Every row comes from one small tree of marks. The marks that hang from a mark follow it in brackets, in alphabetical order. Every link used is in the known rows. Which tree was each row made from?
Known rows
S[G[E F T Y]]: [-20.4 -23.7   7.5  50.5  17.0 -58.4  86.3 -26.5 -13.6  21.0 -45.1  21.8
 -10.4  13.7  -3.5  13.8   1.7 -16.9  45.3   7.9  16.0  45.8  23.2   9.4]
E[G[F M P S T Y]]: [-14.6  17.0  23.2  76.8  17.3  24.9  11.0  37.4 -29.9  29.6   3.8   3.6
 -41.2  16.9  -0.9 -16.4   3.1 -16.8  49.1 -35.4  27.7  32.7   1.1  -1.7]
C[G[E F P S]]: [-16.3 -30.2   8.6  29.0  -0.8   1.3  45.0   5.9 -37.3  11.9   0.6  18.3
 -38.8   8.8   6.1  17.0  10.5  -6.8  17.1 -17.4  58.1   5.4  -7.1  -2.8]
F[G[P]]: [-15.7 -32.6   2.2  37.1  -7.1 -13.7  -9.3 -23.9 -31.8  41.6 -13.7  30.2
 -66.5  36.1  -1.3  40.7  28.4 -27.6  49.0   4.3  39.8  -0.7   1.3  14.2]
P[G]: [ -1.3 -31.1   4.0  50.8  -8.8 -61.3  29.6 -34.7 -31.6  66.1 -27.5  40.8
 -26.4  -2.4   0.3   5.4  48.7 -20.5  44.2  26.2  54.9   8.9 -19.9  27.5]
E[G[M P S Y]]: [-22.2  -7.0  25.9  54.8  14.5  15.7  -9.3  23.0 -45.2  40.5  23.7   6.2
 -28.4  18.6  11.2  -3.7  28.8  -9.8  53.2 -37.6  39.8  17.5 -15.7   0.1]
G[C E M P S T Y]: [ -7.2 -28.2  27.0  62.6  38.2 -28.8  10.8  38.4 -12.0  13.8  -4.2  34.8
  -3.6  49.2  -5.3  -5.7   1.7   1.0  19.1 -31.9  26.6  14.0 -13.1 -18.3]
F[G[E M P T Y]]: [ -4.9 -27.9  18.3  49.9  22.6 -23.1  29.5  31.3 -26.4  22.0  -1.0  21.3
 -27.5  49.7  -7.2   4.8   8.8 -15.8  28.2  -8.3  21.9  19.1  20.4 -10.3]
T[G[C E P S Y]]: [-16.6 -47.2  30.6  36.6  10.3 -32.7  40.7   5.2 -35.4  14.0  13.9  45.1
 -12.2  66.1  19.1  64.9  22.1 -21.0  35.3 -22.5  26.6 -11.2 -11.6  -8.2]
G[M]: [  3.6 -36.1  -4.0  45.9  15.0  -6.6  16.2 -21.6 -44.8  67.5 -11.4  26.0
 -30.5  -1.7 -11.7  -1.4  30.3  28.2  40.9   0.3  57.7  27.7 -15.4  21.8]
C[G[E M T Y]]: [ 13.4 -37.0   4.5  52.4  31.8 -43.7  84.3  17.2 -36.0  31.1  -5.9  40.1
   3.8  28.9  10.8 -31.8  24.3   3.4  16.9   8.8  60.8  11.9   4.5  13.8]
N[E[G[M]]]: [ -9.4 -35.3   6.1   7.5  -5.0 -30.2  22.8 -33.3 -57.1  45.2  15.6   3.9
 -22.5 -17.8  20.5 -26.4  39.4   9.8  63.6  13.1  51.1  43.7  -2.7  42.9]
P[G[C F S T]]: [ -6.8   5.4  11.7  84.4  -5.2 -47.7  22.0  -7.4   0.8  31.2 -54.9  47.1
 -43.0  12.5 -15.1 -10.1   5.9 -43.0  38.4  15.6  41.9  25.8 -15.3  22.2]
G[F P T Y]: [ -5.5  -9.6  -1.9  71.4  24.1 -26.9  41.6 -15.1 -12.8  35.3 -30.6  31.5
 -44.9  26.6   5.9  28.1  22.3 -14.4  29.9 -18.5  24.3  -3.4  -0.5   3.7]
N[E[G[M S T Y]]]: [ -9.7 -10.7   1.9  42.2  20.1 -32.1  20.2  -2.7 -44.3  32.8   3.9  -0.9
 -16.9  -2.5  18.9 -46.8  19.9 -13.5  69.3  -1.0  47.7  41.6   1.5  35.2]
T[G[C E F M P S]]: [ -6.9 -30.2  37.0  36.3   1.7  24.4  35.5  31.6 -41.8  12.3  12.9  26.0
 -34.8  38.6 -18.6  49.5 -11.5   9.3  21.0 -33.6  21.4  34.8  -4.2 -16.9]
G[F P S Y]: [-24.9  -2.9   1.2  62.3  17.7   0.5  17.2 -15.0 -28.8  32.2 -19.2  11.0
 -51.7   9.5   3.7  42.3  17.1 -10.4  33.6 -37.4  31.8   5.1 -17.1  -2.1]
C[G[P T]]: [ 16.1 -40.9  -4.6  52.4  13.2 -29.5  29.7  -6.6 -22.2  41.7 -15.3  51.8
 -40.7  43.7  12.3   0.9  30.1 -22.2  30.2  10.6  65.3 -21.3  -3.7  18.2]
F[G]: [-13.1 -28.7  -8.2  41.9  -9.3 -24.8  10.1 -43.3 -37.4  51.2 -25.1  33.3
 -57.8  21.3  -0.1  20.1  31.7 -22.9  59.9  25.3  53.6  12.7   4.0  35.5]
M[G[S T]]: [ -8.4 -42.5 -13.2  63.7   7.1 -16.6   2.4 -29.0 -21.2  47.0 -15.6  23.0
 -53.4  21.2 -17.2   4.2  13.8 -15.5  89.0  32.5  76.6  17.3  -6.9  27.3]
N[E[G[C F M T Y]]]: [-15.7   1.4  21.0  49.4   9.9 -51.0  60.3 -14.7 -23.3   5.2 -12.3  24.3
 -22.2  10.8  24.5 -25.6  18.5 -17.8  47.2   3.4  16.6  45.0  10.4  40.6]
P[G[C E F]]: [-18.1 -26.6  30.4  43.6 -17.4 -72.9  66.6 -22.4 -15.1  21.4 -29.3  51.1
 -13.2   2.1  -0.2  12.1  29.0 -20.0  19.9  20.1  28.2  24.8 -13.0  14.1]
Y[G[C E M P S T]]: [  3.5 -30.8  21.5  59.6   7.5 -30.9   8.7  44.3 -13.7  11.7   0.2  30.2
  -8.1  50.0  -5.9 -17.7  -1.8 -24.2  15.7  -8.4  35.0  22.7  -6.5  -3.2]
G[C E M P S T]: [ -1.0 -38.7  23.4  49.6  22.5 -13.0  -8.5  35.4 -12.4  20.3  -2.9  35.1
 -14.4  40.8 -17.6 -14.5  -4.8   9.5  27.1 -20.3  38.0  22.9 -14.8 -14.7]
T[G[F M P Y]]: [  3.0 -14.9  16.6  57.5  17.5  20.5  62.9   8.8 -53.4  42.5   3.2  19.3
 -45.0  33.4  -4.8  69.1  16.2   3.4  24.1 -34.1  15.6  17.2   3.4  -2.8]
T[G[P]]: [  8.2 -52.9   5.7  32.8  -1.4  -8.5  27.7 -22.7 -48.2  58.9   7.5  41.5
 -42.9  44.2   6.5  66.7  36.5  -7.3  49.1  -1.8  44.4 -11.0  -5.7  10.8]

Write each row's tree
[-28.0 -30.9  13.3  58.9  16.1 -15.8  43.8   3.9 -15.4   2.9  -1.2   8.4
 -39.0  29.2  -9.6  34.3   0.2 -18.9  57.0  -4.3  34.6  15.0   6.6 -13.0] : M[G[E F P S T Y]]
[  2.3 -25.4   7.7  65.0  -4.1 -39.6  30.6 -12.4 -30.1  40.8 -17.0  41.0
 -21.7  28.7   5.1   2.4  30.8 -16.1  23.5  13.6  43.1  22.0 -15.1  34.1] : Y[G[C M]]
[ -2.5   1.1  10.7  88.3  28.2 -27.2  52.6  -4.7  -9.8  28.1 -41.4  46.3
 -29.9  27.6  -7.2  -0.3  10.4   1.1  23.2  -9.0  23.4  30.3  -3.7  16.9] : G[C F M T Y]
[  6.6  -5.4  16.0  82.1   0.6 -20.1  32.4  20.7  -6.5  17.3 -25.3  36.9
 -42.7  43.0  -7.7   8.4   1.8 -29.4   7.4  -6.4  14.8  23.1   1.5  11.1] : Y[G[C F M P T]]
[ 10.1 -20.1  -6.5  73.9  36.7 -29.0  36.4  -5.8 -29.0  60.3 -24.0  31.2
 -19.5  19.9  -3.8 -14.7  27.5  10.0  39.2  -1.5  45.6  19.6  -6.2  18.4] : G[M T Y]
[ -4.5 -36.9  13.8  54.8  -2.9 -55.1  11.0  17.0  -6.8   9.5  -6.4  41.0
 -11.5  54.8  11.6  -1.1  10.8 -44.7  26.5   5.7  38.4  -1.4  -7.2   4.7] : Y[G[C E P S T]]
[ -7.9 -38.5   1.3  26.6  -5.2 -30.8  88.1 -28.1 -41.8  24.5 -11.4  34.5
 -24.5  -1.4  13.2   4.2  27.3   2.7  21.9  15.8  62.8  12.9   1.7  22.6] : C[G[E F]]
[-30.4  -5.8  30.7  24.5  -7.6   2.1  -3.2   0.7 -35.7   1.6  10.0   0.6
 -47.7  -0.7   9.7  -1.2   4.3  -7.8  43.4 -28.2  21.2  47.0  -9.5  17.1] : N[E[G[C F M P S]]]
[-25.5 -23.2  10.0  42.8  -0.2 -10.5  25.7 -34.5 -22.0  37.8 -37.9  16.1
 -54.9   9.5 -14.4  53.2   4.6 -13.1  42.8 -13.5  15.7  34.5   3.9   4.1] : S[G[F P]]
[ -7.4 -14.0  -2.8  60.5  20.0 -31.8  84.1   4.1 -28.8  12.4 -23.3  27.5
 -20.0  16.4  12.7 -14.9   6.9 -20.5  26.0   1.9  61.1  10.0   5.1  15.8] : C[G[E F S T Y]]
[-15.4 -38.4  36.4  37.9   3.3 -35.7  84.4  -7.1 -31.5   4.8   3.6  48.3
 -21.1  55.9  18.2  82.4  23.0 -15.4  19.9 -18.3   5.1  -4.2   0.7  -6.7] : T[G[C E F P Y]]
[ -1.4 -19.5  15.7  56.4  32.5 -14.5  58.6  25.6 -24.2  22.8  -5.8  18.2
 -15.9  18.3  -8.8   6.7   6.2  15.2  12.3 -27.7  16.8  25.2   5.8 -17.6] : G[E F M P T Y]
[-28.6  -3.2  20.2  28.5 -10.2  -8.4  16.4 -18.1 -39.6  10.9  -2.3   4.6
 -40.7 -14.9   9.5 -19.8   7.1  -3.2  54.7  -6.7  34.2  61.4  -7.4  37.3] : N[E[G[C F M S]]]
[ -9.6 -15.6   8.4  56.3  20.4 -20.8  65.2  22.1 -23.9   3.4 -11.7  26.0
 -27.5  31.1  12.1   2.4   4.9 -25.2  15.8 -18.1  46.5  -3.6   3.8  -6.1] : C[G[E F P S T Y]]
[ -4.3 -12.4  22.3  68.3   0.6 -29.8  -2.6   8.1 -25.3  47.0 -29.9  37.4
 -27.7   9.3 -20.6 -13.4  17.4 -16.1  32.2   0.6  47.7  34.1 -32.3  16.6] : P[G[C M S]]
[ -6.5 -50.3  20.0  32.5  11.3 -36.9  33.8  -9.5 -31.2  34.5  -4.7  44.3
  -1.7  16.5  -3.7  -4.0  25.1  28.5  25.9   2.7  42.6  29.8 -16.3  11.7] : G[C E M]
[ -1.3 -57.2  18.5  37.2  12.0 -59.1  18.9  -4.6  -2.7  20.4  -8.8  60.0
 -11.3  49.0   7.4   9.2  24.1  -5.5  29.7   4.7  33.9  -7.4  -9.1  -1.0] : G[C E P T]
[-13.5   0.9  26.7  80.0  18.3 -18.4   6.1  18.8 -20.5  30.9  -7.3  37.5
 -14.8  36.5  10.5 -39.3  17.3 -23.2  60.8  -6.8  44.0  26.9  -9.5  24.6] : E[G[C M S T Y]]
[-25.0 -48.1  10.1  49.7  13.2 -31.0  26.0 -34.3 -30.0  33.9   4.0  28.0
 -45.2  36.7   6.5  62.7  44.2 -17.2  62.8   5.2  39.4 -13.3 -12.0   7.1] : M[G[P Y]]
[ -0.4 -46.6   9.3  37.4  19.4 -35.4  43.4  -2.1 -25.0  44.9 -26.7  20.0
  -2.5  13.9 -25.7 -19.0  -2.2  11.7  48.8  12.5  36.9  62.1  17.1   7.6] : S[G[E M T]]
[-48.7 -31.4  33.4  49.4   5.6 -23.7  39.5  -9.4 -13.8 -15.3   2.3  23.9
 -38.6  38.0   0.1  60.4   8.8 -19.2  46.0 -14.7  23.2  10.5 -11.0 -12.0] : M[G[C E F P S Y]]
[  8.2 -59.0  26.0  26.5   3.0 -23.9  60.7  -1.0 -48.1  37.0  11.5  51.4
  -6.0  40.9  -3.5  28.3  20.5  19.1  33.4   7.4  40.1  27.0  -3.5  11.7] : T[G[C E M]]
[  5.5 -28.2   9.7  63.7   4.3 -42.0  27.3  26.4 -18.8  22.2 -11.7  31.8
  -1.9  34.5  -4.7 -35.9   0.3 -19.4  25.9  13.4  47.9  34.1  -6.0  18.0] : Y[G[C E M S T]]
[  4.8 -30.1  13.9  55.1  35.4 -10.7  41.1  48.0 -33.4  18.7   5.4  22.2
  -8.8  39.5   1.9 -21.3   7.8  -6.0  13.5 -24.7  54.3   5.0  -3.0 -12.2] : C[G[E M P S T Y]]
[  0.1 -19.1  18.3  65.6   9.0  -9.6 -16.4  18.2 -10.1  24.6 -23.9  48.4
 -59.8  65.8 -19.9   7.2   1.9 -26.1  33.5   1.1  25.7  18.1   7.1   8.0] : F[G[C M P T]]
[-14.6 -27.1  -2.0  32.5  -3.4 -10.0  64.7 -12.6 -44.0  22.0 -12.0  20.7
 -31.0  -4.9   6.8  -4.1  12.2  -2.0  26.6   3.8  70.9  19.0  -6.5  19.2] : C[G[E F S]]
